Every row comes from one small tree of marks. The marks that hang from a mark follow it in brackets, in alphabetical order. Every link used is in the known rows. Which tree was each row made from?
Known rows:
modim(zupi(mobe nokovo nula tifi)): [ 12.6  -1.3  -6.5 -21.4   3.0 -31.7   9.9  11.5 -10.4 -18.9 -14.3  -4.5
  13.5  16.7 -13.4  28.1 -10.7  25.1 -25.1 -10.4 -26.5  11.5  -4.0]
sava(mevun(nula)): [ 37.7 -24.1   4.2  24.8  22.0  16.0  13.7 -17.7  -5.0 -21.5 -44.5 -12.5
   8.3 -12.7 -52.7  11.8 -10.7   6.5 -12.4  23.1  14.4 -14.1  -2.0]
mevun(lilu nula(zupi(modim nokovo tifi))): [ 27.9 -25.4 -14.4  17.0  16.0  -0.5  23.3 -29.0  -2.3 -31.7   8.4  23.8
  -5.1 -16.0 -34.3  42.9 -59.6  14.5 -24.0   4.4 -16.1  -1.4  -5.1]
mevun(lilu nula(zupi(modim))): [ 25.3 -40.5 -18.4  23.1  16.8   9.8  24.6 -33.0   4.3 -46.8  -4.8  20.2
   0.2 -14.5 -45.0  35.3 -35.2  19.6 -30.9  24.1  -1.1 -10.7 -14.4]
sava(mevun(lilu nula)): [ 40.3 -25.6  -4.7  31.8  20.2  19.4  18.1 -29.2   0.3 -34.9 -30.5  -0.8
   2.1 -31.0 -45.1  18.1 -36.7  14.1 -19.4  16.3  11.8 -11.0  -0.6]
lilu(mevun(nula(zupi(modim nokovo)))): [ 21.2 -15.2  16.2  20.3  34.6   5.3   5.1   3.3  -8.7 -25.7 -10.3   1.3
  23.4  -5.3 -54.8   0.4 -15.3  -5.8 -13.0  24.5   7.7 -23.0 -23.9]
lilu(mevun): [ 18.9 -14.5   8.8  15.2  25.1  20.0  -3.2  23.0 -17.4 -33.4 -39.3 -18.4
  21.0  -5.8 -42.8 -18.5  13.1  -7.5 -27.8  32.3  24.9 -23.4 -24.8]
sava(mevun(lilu nula(zupi(mobe)))): [ 31.1 -21.8  12.2  22.3  23.9  21.0  15.0 -37.5  17.3 -34.4 -29.1  13.7
  14.1 -22.4 -50.0  26.4 -33.0  10.3 -13.6  17.7   7.0 -20.0   3.0]
nula(mevun zupi(modim nokovo tifi)): [ 19.0 -21.8  48.3  15.6  27.7  28.0  11.2  -3.6  16.5  39.3 -16.8  -5.6
   8.0  12.1 -40.2  49.6  22.0 -20.6  -6.0  11.0 -15.6 -28.4  -9.0]
lupu(zupi(mobe nula(mevun))): [  5.3 -11.2  11.7 -19.7  18.7   3.6  17.5  16.3   7.3 -40.9 -31.6 -32.6
  25.3  28.5 -15.8  12.4  20.6  27.2 -23.4  25.1   3.8 -33.5  -7.6]
zupi(mobe modim nokovo nula tifi(mevun)): [ 24.9  34.1  33.0 -29.4  21.7 -35.9  18.4 -26.3 -42.0  11.4   9.2  11.5
  -1.9 -15.3  -5.6  36.2 -33.4   3.1 -36.7 -21.3 -27.2  10.6  21.0]
lilu(mevun(nula(zupi))): [ 20.9 -22.4   9.3  19.8  31.1  16.5   4.1  13.4  -8.6 -43.3 -25.5  -1.3
  27.9   3.4 -59.1  -5.0  -8.3  -9.9 -15.1  35.6  18.0 -25.9 -26.2]
nokovo(zupi(mobe modim nula(mevun))): [ 16.6 -11.5  24.3 -10.5  42.9 -13.1   5.5 -17.9   0.8  -9.9 -12.9  -3.9
  24.8  10.3 -51.4  -0.2  43.5  30.3 -30.2  30.1   3.2 -17.6 -19.4]
tifi(mevun zupi(modim nokovo)): [ 16.0 -42.0  16.3  28.9  -0.8  11.1  33.9 -31.9  -0.6  15.8 -59.5   5.7
   4.9 -28.0 -43.4  21.7  20.3   3.2 -14.3  66.9 -17.6 -11.6 -28.7]
lupu(zupi(mobe nokovo nula tifi(mevun))): [  6.9   9.9   8.9 -28.1   9.3 -12.1  22.7  17.0 -11.4 -28.0 -26.1 -21.8
  15.9  14.6  -2.2  17.6 -21.3  21.8 -17.3   8.7 -18.5  -9.0   7.6]
sava(mevun): [ 28.7 -21.0  12.2  20.3  19.1  28.5   7.2 -10.7   1.1  -9.5 -59.4 -21.0
   6.0 -12.3 -44.5   6.5  17.4   3.3 -16.9  25.3  18.1 -17.9   0.1]
nula(zupi(modim nokovo tifi)): [  9.1 -15.8  21.9  -2.3  16.8  10.2   8.5  -6.6   1.8  21.1 -23.3   2.5
   0.0  11.0 -32.6  37.0  15.3  -3.9 -14.9  11.0 -17.7  -9.5   0.5]
lilu(mevun(nula(zupi(mobe modim)))): [ 20.0 -14.1  25.6  10.7  34.9   5.5   2.8  -0.7  -8.1 -30.0 -14.2   7.1
  31.3  -4.0 -52.8  -0.9  -8.2  -4.8 -21.0  28.3  13.7 -26.4 -21.0]
sava(mevun(lilu)): [ 31.2 -22.4   3.0  27.1  16.6  32.3  11.7 -22.5   6.1 -22.6 -45.7 -10.0
   0.7 -31.2 -37.5  12.2  -8.9  10.9 -24.3  18.7  15.7 -14.4   1.1]
lilu(mevun(nula(zupi(mobe tifi)))): [ 22.6 -10.3  21.4   5.7  31.4   9.5   0.9  12.5 -13.9 -37.4 -18.6   7.0
  31.9   3.2 -49.0  -1.2 -17.6 -12.3 -19.1  25.0  13.4 -22.8 -17.1]
modim(zupi(tifi(mevun))): [ 22.2 -45.9  -8.1  13.4  -7.9  17.1  22.8  21.7  -7.4  -2.9 -55.7 -18.2
  11.5   1.9 -29.9  19.1  16.7  12.0 -32.3  33.7  -9.1  15.8 -19.8]
nokovo(zupi(mobe tifi)): [ 16.1  -7.8  10.9 -22.4  22.8  -8.8  -6.4   4.8  -6.2 -16.1 -40.4  -0.1
  28.4  13.1 -39.1 -10.4  24.6  22.9 -29.4  28.5   0.7  -4.4 -10.8]
zupi(mobe modim tifi): [ 27.0   6.6  40.4 -33.5  12.9 -16.6   1.2 -17.2 -31.7  26.0 -12.4   5.3
   6.4 -10.6  -1.1  23.0   8.1   9.5 -55.5  -6.5  -4.9   2.0  15.8]
sava(mevun(lilu nula(zupi))): [ 33.0 -30.5   3.2  31.9  23.4  28.7  19.2 -31.8  14.3 -32.8 -32.3   6.8
   7.4 -21.3 -53.5  26.1 -29.6   8.3 -11.2  22.9   8.8 -17.5  -0.9]
mevun(lilu nula(zupi)): [ 22.4 -40.6 -30.5  22.4  13.2  14.0  20.8 -21.5   7.9 -68.6 -17.0  18.2
   4.8  -6.1 -48.1  30.9 -39.8  14.9 -26.2  27.1   1.9 -14.3 -16.0]

Which tree is each row?
[ 19.3 -15.3   8.6  20.1  32.1   8.6   2.8  11.4  -6.4 -40.7 -18.8  -0.1
  26.6   0.9 -57.0  -2.4 -18.1  -8.7  -8.9  26.9  10.4 -25.7 -25.8] -> lilu(mevun(nula(zupi(nokovo))))
[ 11.8  19.5  26.4 -19.5  18.5 -41.3  -3.8 -38.1  -4.5  11.2  -8.4   4.1
   8.8 -21.5 -12.6  21.2  -5.5  25.4 -36.2 -14.9 -18.9 -14.8   3.6] -> zupi(mobe modim nokovo)
[ 13.1 -44.3  16.7  30.0  22.2  54.1  12.4  -5.0  37.3 -26.2 -39.4  -1.7
  15.4   8.6 -52.8  38.7  24.5 -12.7 -15.8  37.7   7.7 -43.2 -23.3] -> nula(mevun(lilu) zupi)
[ 17.7 -33.3  17.7   9.0   4.5   8.7  39.5 -49.1  -5.7 -23.0 -36.1  28.5
  10.1 -32.2 -32.7  28.1   5.9  12.9 -38.1  61.6  -7.2 -12.1 -18.6] -> tifi(mevun(lilu) zupi(mobe modim nula))
[ 13.0 -13.3  27.7  -7.2  17.0 -21.4  16.4 -31.2   0.1   2.9 -15.7  11.7
  10.7   2.8 -28.3  30.4  23.9  13.3 -15.9  26.9 -18.5 -27.6 -16.9] -> tifi(zupi(mobe modim nokovo nula(mevun)))
[ 27.5 -61.0 -15.4  39.0  -5.3  25.3  43.1 -29.6  -1.2 -46.2 -59.2  20.5
  10.4 -28.7 -51.9  22.1 -18.4   5.6 -20.8  78.8  -3.2 -10.9 -34.3] -> tifi(mevun(lilu nula) zupi)
[ 26.4  16.5  29.0 -43.6  22.6 -26.4  10.5 -13.8 -48.7   2.8   7.2   5.1
  -0.9   6.2  -2.7  27.4   4.6  10.3 -54.2 -14.0  -3.4   6.4  21.1] -> zupi(mobe modim nula tifi)
[  5.2  13.5   4.2 -37.3  11.3 -21.7  14.4  20.8 -11.3 -28.7 -15.6 -23.4
  13.3  25.3   3.0  16.6 -17.1  28.8 -18.3  -3.4 -18.0 -10.9   9.3] -> lupu(zupi(mobe nokovo nula tifi))
[  2.1   4.1   9.6 -19.5  19.5 -12.7  15.0  11.8  11.8 -36.0 -20.8 -29.9
  21.8  22.9 -12.3  17.0  -1.4  29.9 -11.9   7.8 -11.3 -32.8  -5.7] -> lupu(zupi(mobe nokovo nula(mevun)))
[ 24.6 -22.3 -17.1  13.2  22.8  19.9  18.3   5.9 -14.1 -56.0 -21.7 -19.6
  -3.7  11.5 -37.1  20.4  10.4   1.8 -32.2  18.8  15.7 -21.5 -14.9] -> zupi(nula(mevun(lilu)))
[ 33.1 -18.4  15.7  20.7  24.6  17.5  13.7 -17.1   3.4  -9.4 -36.9  -1.7
   9.4  -4.7 -53.0  25.4 -19.5  -2.3   1.1  15.3   1.3 -14.2   4.3] -> sava(mevun(nula(zupi(nokovo tifi))))
[ 24.8 -32.6 -18.8  19.5  -6.3  -4.0  25.2   7.9  -2.0 -10.0 -30.7  -6.1
   6.4 -11.9 -26.0  29.5 -32.2  19.1 -21.5  11.3 -27.5  20.1 -18.1] -> modim(zupi(nokovo tifi(mevun(lilu nula))))
[  5.0 -19.6   4.0  -0.7  11.2  -5.7  19.9   4.2   7.0   6.3 -25.5 -37.4
   3.6   0.5 -11.1  12.3  11.5  39.4 -19.6  19.4 -14.4 -15.1 -10.1] -> lupu(zupi(modim nokovo))
[ 12.1 -15.9  19.5 -11.9  30.5 -15.3  -2.1 -21.2   4.5  -1.0 -30.3   0.3
  26.6  -1.5 -46.8  -9.8  43.2  38.1 -35.1  35.9   1.7 -11.8 -18.8] -> nokovo(zupi(mobe modim))
[ 24.1   2.3  30.5 -13.4  33.1 -12.0  14.0 -35.2 -12.2 -17.1  11.0   4.5
   6.2  -9.6 -19.6  32.3   8.5  16.3 -50.8  -2.5   3.8 -22.0   0.2] -> zupi(mobe modim nula(mevun(lilu)))
[ 16.2   3.6  -8.9  -1.9  25.9 -27.9  16.3 -17.6 -28.0  -7.5   4.6 -14.7
 -18.6  -0.8 -25.5  23.6   1.2  19.9 -27.0  -6.5 -12.8  -1.9  -2.6] -> zupi(modim nokovo nula)
[ 23.9 -36.5  -9.2  37.1  11.3  22.5  34.4 -31.7   2.4 -38.5 -36.5  12.7
   5.4 -32.3 -52.2  30.3 -36.9   2.9 -25.3  42.1  -5.4  -7.0 -18.0] -> tifi(mevun(lilu nula(zupi(modim nokovo))))
[ 36.3 -15.3   5.7   1.8  16.1  12.5  36.5 -11.2 -52.0   0.0  -4.4  -3.6
 -20.9 -18.1 -16.9  30.9 -10.5  -0.2 -50.9  12.8  -1.2  20.2   7.0] -> zupi(modim nula tifi(mevun(lilu)))
[ 24.7  23.6  44.3 -20.1  11.7 -26.9   9.2 -29.7 -25.5  35.7 -11.9  11.6
   6.6 -32.3  -4.4  31.7 -29.1   2.6 -37.2 -14.7 -28.4   6.5  15.8] -> zupi(mobe modim nokovo tifi(mevun))
[ 11.3  -8.4  11.4 -19.1  37.8 -22.0   4.2 -19.1  -7.4 -18.4 -15.9   0.2
  21.2   9.1 -47.8  -7.0  40.7  38.3 -34.6  30.9   2.4  -8.6 -15.0] -> nokovo(zupi(mobe modim nula))
[ 22.1  39.1  25.9 -42.9  24.1 -49.9   6.7 -20.3 -42.3   9.8  23.2   8.8
  -5.7  -1.2   2.8  34.0 -26.4  13.3 -37.4 -38.4 -25.9   7.8  24.1] -> zupi(mobe modim nokovo nula tifi)
[  8.7 -26.5 -18.2   2.1   4.4  -8.8  18.2  -4.5  -9.1 -33.3 -41.4  -1.1
  -0.1  17.4 -36.9  16.5  20.7  11.7  -7.3  42.5 -10.6 -18.5 -23.0] -> tifi(zupi(nokovo nula))
[ 11.1 -31.4  10.8   1.3   1.6  10.9  30.5 -20.8  -7.8 -41.3 -67.8  14.0
  22.2  -1.1 -44.1  15.7  26.1  -0.5 -23.9  73.2   0.0 -20.7 -22.3] -> tifi(mevun zupi(mobe nula))
[ 17.4  -8.6  17.0  -8.6  20.5  -2.7  28.3  17.9 -12.2  14.4  -0.3 -38.2
  -2.7  16.2  -3.9  27.4  -0.1  22.7 -15.6   2.4 -18.2  -8.8  -0.4] -> lupu(zupi(modim nokovo nula(mevun) tifi))
[ 13.0 -10.4   7.8 -11.4  38.2  -7.4   0.5  -1.8   4.3 -40.7 -30.7  -6.2
  30.8  22.7 -55.3  -6.8  37.6  24.3 -22.5  35.6   8.3 -23.3 -21.9] -> nokovo(zupi(mobe nula(mevun)))
[ 32.1   9.0  -8.9   0.9  20.1  -2.9  15.9  14.4 -29.5 -25.6   4.4 -11.9
 -14.3   8.9 -15.4  35.8 -37.8  -7.9 -17.8 -21.8 -14.3  -2.6   3.4] -> zupi(nokovo nula(mevun(lilu)) tifi)
[ 26.6   8.2 -21.1   1.7  10.3  -2.8  25.7   6.1 -40.3 -36.7 -14.4  -3.9
 -15.9  -7.0 -17.5  28.5 -49.2  -6.3 -23.1  -4.1 -16.1  13.8   6.5] -> zupi(nokovo nula tifi(mevun(lilu)))
[ 24.2 -42.8  27.2  13.3   4.3  -1.2  35.8 -46.3  -5.5  -5.3 -49.7  25.8
  23.4 -25.1 -47.1  24.0   6.3   8.3 -26.3  70.5  -9.4 -14.3 -24.6] -> tifi(mevun(nula) zupi(mobe modim))
[  5.1   3.5  25.8 -18.4  24.2 -19.8  19.7  -4.4   7.4  -5.5  -3.0 -27.3
  15.3  10.6  -7.9  23.4   4.5  35.7 -19.3   3.3 -16.6 -27.1  -3.4] -> lupu(zupi(mobe modim nokovo nula(mevun)))
[ 28.3   2.5  14.0  -5.4  12.0 -17.7   8.3  -6.2 -32.5  39.1  -5.2 -10.7
 -16.8 -14.0  -7.7  27.1 -12.9   7.0 -30.7 -16.0 -22.4  12.0   7.5] -> zupi(modim nokovo tifi)
[ 16.4 -45.2  -3.0  10.3   9.3  16.0  22.1   1.5  -5.2 -29.6 -49.6  -7.1
   7.0  23.0 -44.4  18.0  46.4   0.8 -14.9  59.2   6.0 -28.3 -29.8] -> tifi(zupi(nula(mevun)))
[ 34.7 -30.5  11.6  32.5  25.5  26.1  20.7 -39.4  12.1 -17.7 -23.3   8.3
   4.2 -27.6 -51.2  29.3 -27.0  11.4 -14.3  20.6   7.0 -14.8   0.3] -> sava(mevun(lilu nula(zupi(modim))))
